(in the rows, 128 means zero)
Known rows, with every way that one mark hangs from another
k936{k94{k86{k524} k540{k363{k807}}}}: [133  97 180 169 158 134  95 143 149 108 158 114 127 139  64  73 120 150
 119 126 104 123 117 156  65 170 144 122 110 155 194 128  77 115 144 128
 142 111 118]
k540{k363{k807}}: [158 127 153 129 119 103  88 124 133 122 146 131 113 119 112  97 130 145
 102 149 128 119  92 148  91 162 126 127 133 142 164 146  93 116 116 109
 152 128 106]
k433{k540{k94 k363{k936}} k807{k678}}: [196 132 120 108  77 133  32  82  97  78 178 121 172 122 106 100 166 144
  88 127 140 142 100 151 130 143 122 129 149 159 148 198  62 153 119 134
 182 127 121]
k807{k678}: [133 123 128 128 140 141 122 119 116 121 127 127 158 132 124 124 139 139
 116 133 129 137 144 118 124 125 114 113 121 144 127 162 127 131 138 127
 120 117 133]
k86{k524{k540}}: [114 129 139 131 132 138 143 140 135 131 130 105 126 155 140 128 123 147
 118 136 116 142 170 132 104 132 115 117 161 158 147 137 128 121 115 128
 153 109  91]
k540{k363{k86{k524} k807{k94 k539} k936}}: [182  81 164  93  63  86  73  68 156  93 156  93 173 140  72 100 150 151
  67 183  47 144 172 179  91 170 136  90 170 122 160 172  56  95  36 150
 230 115  78]
k807{k433{k540} k539}: [197 149 101 124  91 149 117 147 106 107 130 156 167 160 138  83 159 148
  88  99 104 102 116 125 159 145 122 122 113 141 101 118  86 135 114 112
 126 127 101]
k363{k807{k433 k678} k936}: [158 139 145 152 100 113  99  91 111 106 132 157 164 147 122  88 163 181
  72 163  74 135 130 146 110 145  89 133 133 150 150 204  83 117  97 113
 143 101 111]
k86{k94 k363{k936} k433{k540} k524}: [131  84  84 115 109 149 105 114 184 143 157 171 120 167 133 190 122 150
 133 108  98 138 228 150 169 118 125 152 252 159 127 170 126 113  94  69
 131 142 116]
k936{k94{k540{k539{k86{k524}}}} k433}: [113 102 137 117 168 124 146 166 180 156 130 163 168 115  83 107 124 135
 140 115 116 151 178 150  91 145 143 135 124 136 132 113  95 109 117  95
  78  99 110]
k363{k86 k540 k807{k524}}: [174 132 165 106 133  88  91  72 183  95 155 136 144 115 119  76 105 124
 112 162  93 148 129 156  96 182 108 116 135 148 141 185  77 104 137 147
 192 126  63]
k433{k807}: [144 128 135 117 120 129 112 118 127 120 131 140 162 117 149 124 146 142
 133 108 151 118 114 138 147 132 130 151 121 141 115 123 105 130 122 116
 120 131 143]
k539{k936{k94{k540} k433{k807} k524}}: [122  96 126 164 178 111 152 139 157 162 120 214 187 124 120  75 119 127
 166  82 129 134 124 112 149 109  97 177 136 154 120  88  73 110 128 133
  43 107 152]
k86{k363{k540{k94} k807{k433 k678}} k524}: [176 127 173 106 122 113  44 119 120 100 160 153 165 194 124  69 155 143
  86 135  78 110 159 158  83 136  80 113 147 165 175 208  58 105 152 102
 186 116  59]
k540{k94}: [127 133 144 118 118 114  99 121 111 113 143 108 123 133 106 125 132 114
 126 130 125 124 120 140 108 128 131 131 129 116 138 133 115 130 137 154
 169 134 108]
k94{k540}: [128 121 136 146 128 139 119 134 135 116 143 133 118 135 121 121 132 140
 142 105 116 134 125 134 117 140 150 125 114 140 140 134 111 134 152 126
 100 124 120]
k86{k433{k807}}: [137 129 110 111 121 136 133 133 130 137 138 168 152 117 147 148 145 159
 133 108 163 112 134 127 160 137 131 170 132 157 108 126 121 113 112 101
 102 139 138]
k524{k540{k94 k539}}: [125 166 165 118 126 128  94 146 122 122 133  90 116 133 106 117 143 119
  95 125 131 135  97 163  81 178 129 117 134 116 152 153 104 125 115 164
 180 127  67]
k363{k807 k936{k433}}: [147 129 140 142 136  88 115  82 156 123 141 167 132 107 112 129 135 170
  94 159  99 155 112 161 114 136 103 171 159 130 147 159  95 116  99 111
 119 108 126]
k86{k94 k363{k540 k936{k433{k807} k524}}}: [153 117 116 121 145 110 102  96 196 138 157 220 177 160 136 123 104 129
 149 100  86 144 169 160 158 104  84 173 217 148 134 151  67  98 106 120
 109 121 112]
k86{k363{k936} k524}: [119  88 118 115  97 140 111 106 168 115 129 120 150 156 131 163 138 126
 118 148  98 156 191 158 114 115 107 111 187 123 147 172 129 117  94 118
 150 111 130]
k539{k86{k363 k433 k524} k936}: [ 84  52  90  90 144 120 165 158 170 166  85 174 170 143 160 164 134 128
 133 130 173 132 242 141 119 118  98 103 172 159 115 147 168  82  85  53
  93 147 120]
k433{k807{k524{k540}}}: [151 137 142 122 126 152 135 123 130 112 145 119 182 129 160 106 132 150
 112 106 142 137 130 127 127 152 115 129 143 153 138 162 108 129 118 148
 142 112  99]
k94{k86}: [113 120 132 147 158 151 131 132 111 107 119 109 135 125 111 126 130 129
 119 129 142 121 123 143 110 142 130 106  91 125 134 118 136 126 138 152
 136 138 139]
k678{k86{k363{k807{k94 k524} k936{k433}}}}: [166 102 153 112 120  92 102  91 150 118 176 168 163 139  91 139 127 141
  90 142  85 127 178 151 102 138 111 133 185  95 186 181 116  94  76 130
 121 121  84]
k807{k539{k936}}: [127  89 121 129 132 109 148 134 144 124  96 121 175 139 154 121 146 138
 109 126 120 128 132 147 136 131 106 112 123 125 106 113 120 109  96 114
 128 133 127]
k524{k540{k94 k363{k936}}}: [131 153 137 136  82 108  82 123 119 107 163  87 105 136  87 117 138 138
  81 156 110 147 101 158  80 164 119 108 166 138 192 184 107 132  96 172
 206 124  76]
k524{k540}: [122 153 137 140 133 131 137 141 127 133 127 120 119 140 134 118 123 142
 108 116 130 132 123 131 115 149 117 127 145 148 154 147 132 131 126 136
 130 122  97]
k94{k86{k524} k540{k363{k807} k539}}: [139  87 177 147 148 157  68 152 143  93 148  88 124 130  83  92 148 155
 104 152 127 134 121 192  34 205 162  82  89 138 168 132  70 112 121 124
 163 111  91]
k540{k539}: [130 132 138 117 131 137 111 139 140 129 123 118 130 120 120 129 141 123
 118 135 136 136 115 147 111 160 137 115 115 108 116 127 114 122 111 129
 136 128 115]
k86{k363 k433{k540 k807{k94 k524}}}: [210  97 100  80 112 178  92 121 117 116 174 186 183 143 145 130 147 129
 115  51 155  96 172 103 189 126 141 141 179 135 131 175  95 122 121 103
 100 150 115]
k524{k540{k94 k363 k539{k936{k433{k807}}}}}: [133 123 146 116 134 104  80 170 122 150 130 133 143 109 113  96 158 148
  87 121 176 120  80 166  89 176 102 127 140 146 149 145  66 113  88 126
 149 138  90]
k807{k94{k86 k540} k433}: [148 114 141 165 123 167 114 164  65 105 143 137 134 173  87  70 156 146
 109  80  97  88 138 121 122 143 160  97  75 128 158 134  87 136 138 148
 115 142 107]
k539{k936{k94 k433 k524}}: [106 107 111 159 188 101 173 146 153 182 101 202 164 128 108  89  98 102
 151 128 118 137 145  99 140  91  75 158 155 130 122  84 110  99 110 146
  73 109 146]
k936{k433{k540 k807{k524 k678}}}: [206 112 107 111 154 168 104 103 112 112 160 177 217 106 139  99 144 163
 115 100 155 140 149 106 166 116 111 137 135 162 107 169  82 142 146 114
  89 108 139]
k86{k363 k433{k807{k539 k678{k540}}} k524}: [154 106 132  53 124 166 102 158 151 118 135 163 229 180 169 176 151 169
 114  78 126 107 199 146 150 144  83 119 162 163 126 174 110 100 112  75
 102 123 112]
k807{k524 k539{k936} k678{k86{k433}}}: [122  85 101 114 138 121 171 146 143 125 128 138 216 141 135 154 140 162
 104 150 137 128 202 126 121 154  95  91 118 146 102 134 172  84  83 121
 117 128  94]
k678{k540{k363} k936}: [ 97 150 129 115 108 117  94 185 111 129 172 142  94 157 121 123 108 139
 138 126 112  97 118 127 106 144 118 120 136 125 162 134 156 154 128 114
 136 147  95]
k678{k540}: [124 149 142 108 135 126 109 149 126 125 133 136 117 148 138 133 107 122
 139 100 113 110 118 127 128 143 107 127 140 131 143 141 124 137 145 115
 122 142 110]

Rows
[223 124  95 116  73 164 107 165 106  96 162 136 187 157 122  61 149 147
  80 120 107 107 126 116 129 162 127  76 122 132 125 138  82 129 101 129
 158 116  78] | k807{k433{k540{k363}} k524 k539}
[122 100  67 111 150 112 151 137 141 156  98 193 148 112 156 127 134 134
 121 106 183 131 166 132 155 134 116 140 146 172  91 131 148 115 110  57
  83 161 121] | k539{k86{k433{k540}} k936}
[ 91  92 114 132 168  89 167 180 166 192 110 164 158 128 105  87 108 141
 104 134 142 138 180 125  89 127  87 121 174 181 159 128 126 100  87  88
 109 116 102] | k539{k86{k524{k540{k363}}} k936{k94 k433}}
[149 154 125 141 108 153 149 166 103 129 138 133 152 160 136  80 131 150
  95 123 105 122 145 108 114 153 102 100 134 148 149 168 121 124 110 151
 144 108  68] | k807{k433 k524{k540}}
[127 151 137 116 100 114 106 142 137 142 135 108 105 112  93 110 116 124
  95 155 138 137 127 134  87 188 124  88 149 157 167 166 116 119 101 160
 168 134  82] | k524{k540{k363{k86}}}
[150 154 132 149 126 118 109 124 138 146 158 163 179 115  87  98 140 178
  74 125 119 141 108 126 127 147  85 159 171 179 182 198  74 123 100 134
 108 101 132] | k524{k540{k363{k936{k94 k433{k807{k678}}}}}}
[168 138 158 153 135  64 122 133 165 127 120 184 171 172 135  28 136 153
  83 107  61  92  78 152 141 166  76 161 117 161 139 131  52  92 115  87
 143 129  85] | k363{k540 k807{k433 k539{k936{k94}}}}
[169  95 141 119 161 163  93 125 124  89 159 121 166 169 112  89 119 106
 102  91 108 109 159 137 120 136 123  76 126 109 176 178 104 117 151 161
 155 147  93] | k807{k94{k86{k363{k540}}} k524}
[175 119 101 108  62 138  84 151 116 129 145 140 125 141  97  78 138 122
 104 160 119 119 173 119 111 156 129  85 152 170 121 141  81 134  99 121
 178 130  90] | k807{k433{k540{k363{k86{k524}}}}}
[107 113 131 111 172 110 115 179 151 160 103 165 130 128 139 129 119 126
 128 109 136 117 111 149 120 155  81 125 142 121 116 132 106 122 114  87
  92 145 116] | k678{k540{k539{k936{k433}}}}
[101 125 139 100 152 150 107 169 107 109 151 109 122 163 105 163 117 135
 131 117 129 112 169 155 100 146 116 113 132 138 146 123 134 118 140 140
 174 151  95] | k678{k540{k94{k86{k433 k524}}}}
[114 130 145 151  99 102 112  88 183 122 140 135 123 110  69 121 115 117
 131 137  72 161 129 146 122 165 129 135 152 135 153 173  92 129 120 167
 129 121 129] | k363{k86 k936{k94{k540}}}
[129 143 130 113  88 137  76 199  44 131 184 165 137 207 101  75 135 158
 100 103  77  63 153  86 125 127 109  98 126 134 180 180 120 159 117 113
 134 145  76] | k807{k94 k433 k678{k540{k363} k936}}
[113 125 134 105 148 165  88 165 125 122 125 124 124 126  90 172 153 113
 100 117 173 111 135 177  87 181 132 100 112  97 148 149 128 100 121 153
 144 156 110] | k540{k94{k86{k363 k433}} k539}
[119 174 149 146 163 139 142 157 157 156 119 142 145 141 101  81 105  95
 122 122 111 148 118 124 102 164 105 135 146 116 148 113 101 109 102 182
 124  98  87] | k936{k94 k524{k540{k539}}}
[219 136 171  95 101 109  65 121 142  75 166 145 195 189 127  61 147 138
  69 115  64 104 110 171  95 173  88 104 129 119 164 186  52  90 130 137
 193 120  35] | k86{k363{k540{k94} k807{k433 k524 k539}}}
[ 82 147 109 140 148  98 168 155 120 154 159 193 134 139 101 133 101 124
 159 167 126 129 182 111  97 101 117 156 125 114 118  49 187 120  99 155
  82 109  97] | k678{k86 k936{k433 k524}}
[228  98 127  88 108 184  41 122  88  96 186 123 207 130 111  64 164 136
  86  98 145 115 131 113 137 162 152  89 131 128 136 189  48 142 105 128
 159 127  98] | k433{k540{k363 k539} k807{k94 k524 k678}}
[145  97 155 129 119 116 130 157 150 137  92 150 186 194 172  86 163 172
  69 123  88 109 167 166  97 163  64 103 169 164 153 165  90  85  72  81
 134 108  67] | k86{k363{k807{k433 k539{k936}}} k524{k540}}
[ 60 194 114 157 144 106 193 178 137 175 162 196 110 161  97 130  85 127
 145 138 121 116 174  98 110 139 109 181 154 150 155  72 204 111  92 165
  92 121  71] | k678{k86{k433} k936{k94 k524{k540}}}
[121 127 138  97 159  99 113 135 189 145 130 150 139 139 125 107 103 122
 136 110 110 130 157 181 116 164 141 129 144 138 115 138 102 102 113  81
 155 152  69] | k363{k540{k539{k86{k94}}}}
[205 132 120 103 111 144 102 106 130  94 138 139 195 127 161 105 158 151
 108  85 141 113  97 149 175 148 135 150 121 146  96 110  78 137 119 108
 120 129 130] | k433{k540 k807{k539}}
[133 148 134 161 179 114 111 121 178 117 143 154 132 115  67 100 121 132
  91 139  94 145  88 180 109 164 108 149 113 117 150 140  75 113 123 152
 136 125 121] | k363{k540{k539} k936{k94{k86} k433}}
[116 142 138  90 145 136 123 165 162 149  96 137 152 126 139 129 136 114
  91 109 160 135 149 170  79 184 117  90 146 124 154 175 136 107  94 104
 107 130  78] | k524{k540{k539{k86{k363}}}}
[203 139 136 121  66  99  65  65 108 102 147 174 132 138  96  64 153 139
  72 135  69 119 133 142 145 166 126 141 167 138 142 194  47 131  83 129
 171 140  84] | k363{k86 k807{k94 k433{k540}} k936}
[174  96 119  95 125 169 124 116  94 115 171 154 216 139 126 121 153 167
 110  93 136 118 190  92 170 118 135 130 137 145 126 187 105 115 113 131
 124 127 118] | k86{k433{k807{k94 k524 k678}}}
[165  73 127  91  78 138 107 146 141 121 169 118 155 156  70 128 147 150
 105 128  88 125 205 135 111 168 173  78 142 150 145 142  87  97  79 139
 159 135  75] | k807{k94{k540{k363{k86{k433 k524}}}} k539}
[126 138 110 158 151 111 157 109 163 149 136 191 158 122  82 111  99 113
 133 147  81 163 144 115 134 100  89 168 172 116 139 112 106 108  96 176
  97  90 142] | k363{k936{k94 k433 k524}}
[127 143 118 145 177 116 161 140 146 167 133 196 154 125  87  97  94 103
 148 124 108 139 139  95 134  95  97 162 149 126 135  87 106 109 124 166
  78  98 140] | k936{k94 k433 k524}
[111 103 113  84 157 113 132 150 204 156 140 163 141 154 126 141 109 140
 144 124 114 135 222 174 117 152 145 137 171 164 102 129 117  81  93  58
 159 145  61] | k363{k540{k539{k86{k94 k433 k524}}}}
[113 159 150 148 170 151 127 138  93 106 124  98 143 147  98  92 117 105
 116 129 132 140 124 145  70 142 112 104 114 127 160 111 121 119 130 226
 173 114  83] | k936{k524{k540{k94{k86}}}}
[138  92 131 134 153 141 157 132 136 115 107  99 229 154 160  97 142 168
  79 128 114 149 163 131 115 149  78  71 133 151 130 181 127 111 105 147
 142  99  88] | k807{k524{k540} k539{k936} k678}
[102 101 138 139 100 105 106  85 185 126 146 132 112 128  85 148 110 141
 143 132  63 159 175 169 127 161 144 128 184 142 135 179  96 125 108 145
 151 134 106] | k363{k86{k94{k540}} k936}
[141 112 170  96 149 122  87 131 179 122 110 158 149 114 128 113 149 132
 114 107 141 136 126 194  65 196 140 109 118 123 160 177  89 102 122  79
  83 123  86] | k94{k540{k539{k86{k363{k807}}}}}
[130 123 176 152 188 107 130 115 118  96  96 105 189 154 125  68 136 136
  84 133 117 136 106 186  62 171  79 106 113 131 156 111  88  89  97 195
 181 115  72] | k363{k807{k539{k936{k524{k540{k94{k86}}}}}}}
[ 72  65 117 176 177 148 165 167 154 142 117 146 137 146 102 128 125 149
 142 109 132 125 178 133 122 138 123 132 121 168 137 109 129 105 141 113
  95 133 146] | k539{k936{k94{k86{k433 k524} k540}}}
[107  27 150 134 160 174  91 162 133 116 111 106 156 168 113 119 160 114
 119  90 125 116 189 169  94 148 143  61 124 111 154 147  95 114 115 118
 121 144 115] | k807{k94{k86{k363 k524} k540{k539{k936}}}}
[206  76 136 110 158 107  88 110 139 130 126 196 180 148 138  94 156 149
  76  72 114  95 128 148 162 125 100 143 174 124 146 150  62 109 102  69
  81 144 114] | k86{k363{k807{k94 k539{k936{k433{k540}}}}}}
[151  93 150 131 133 141  91 164 181 137 184 149 111 130  90 125 123 173
 124 121 106 128 148 160  89 209 163 124 165 141 162 170  76  92 103  97
 145 133  63] | k86{k94{k540{k363{k807{k524}} k539}} k433}
[178 128 162 134 118 125  91 119  69 126 143 162 163 169 109  58 161 163
  77 112  80  93 143 109 129 130 113 129 120 140 159 186  70 117 116 111
 136 120  95] | k363{k807{k94 k433 k678}}
[156 114 101  95 150 121  96 164 158 166 142 178 131 106  92 111 117 136
 118 108 151 122 153 158 118 159 150 127 170 142 119 127  90 120  94  67
 109 145  94] | k936{k433{k540{k363 k539{k86{k94}}}}}
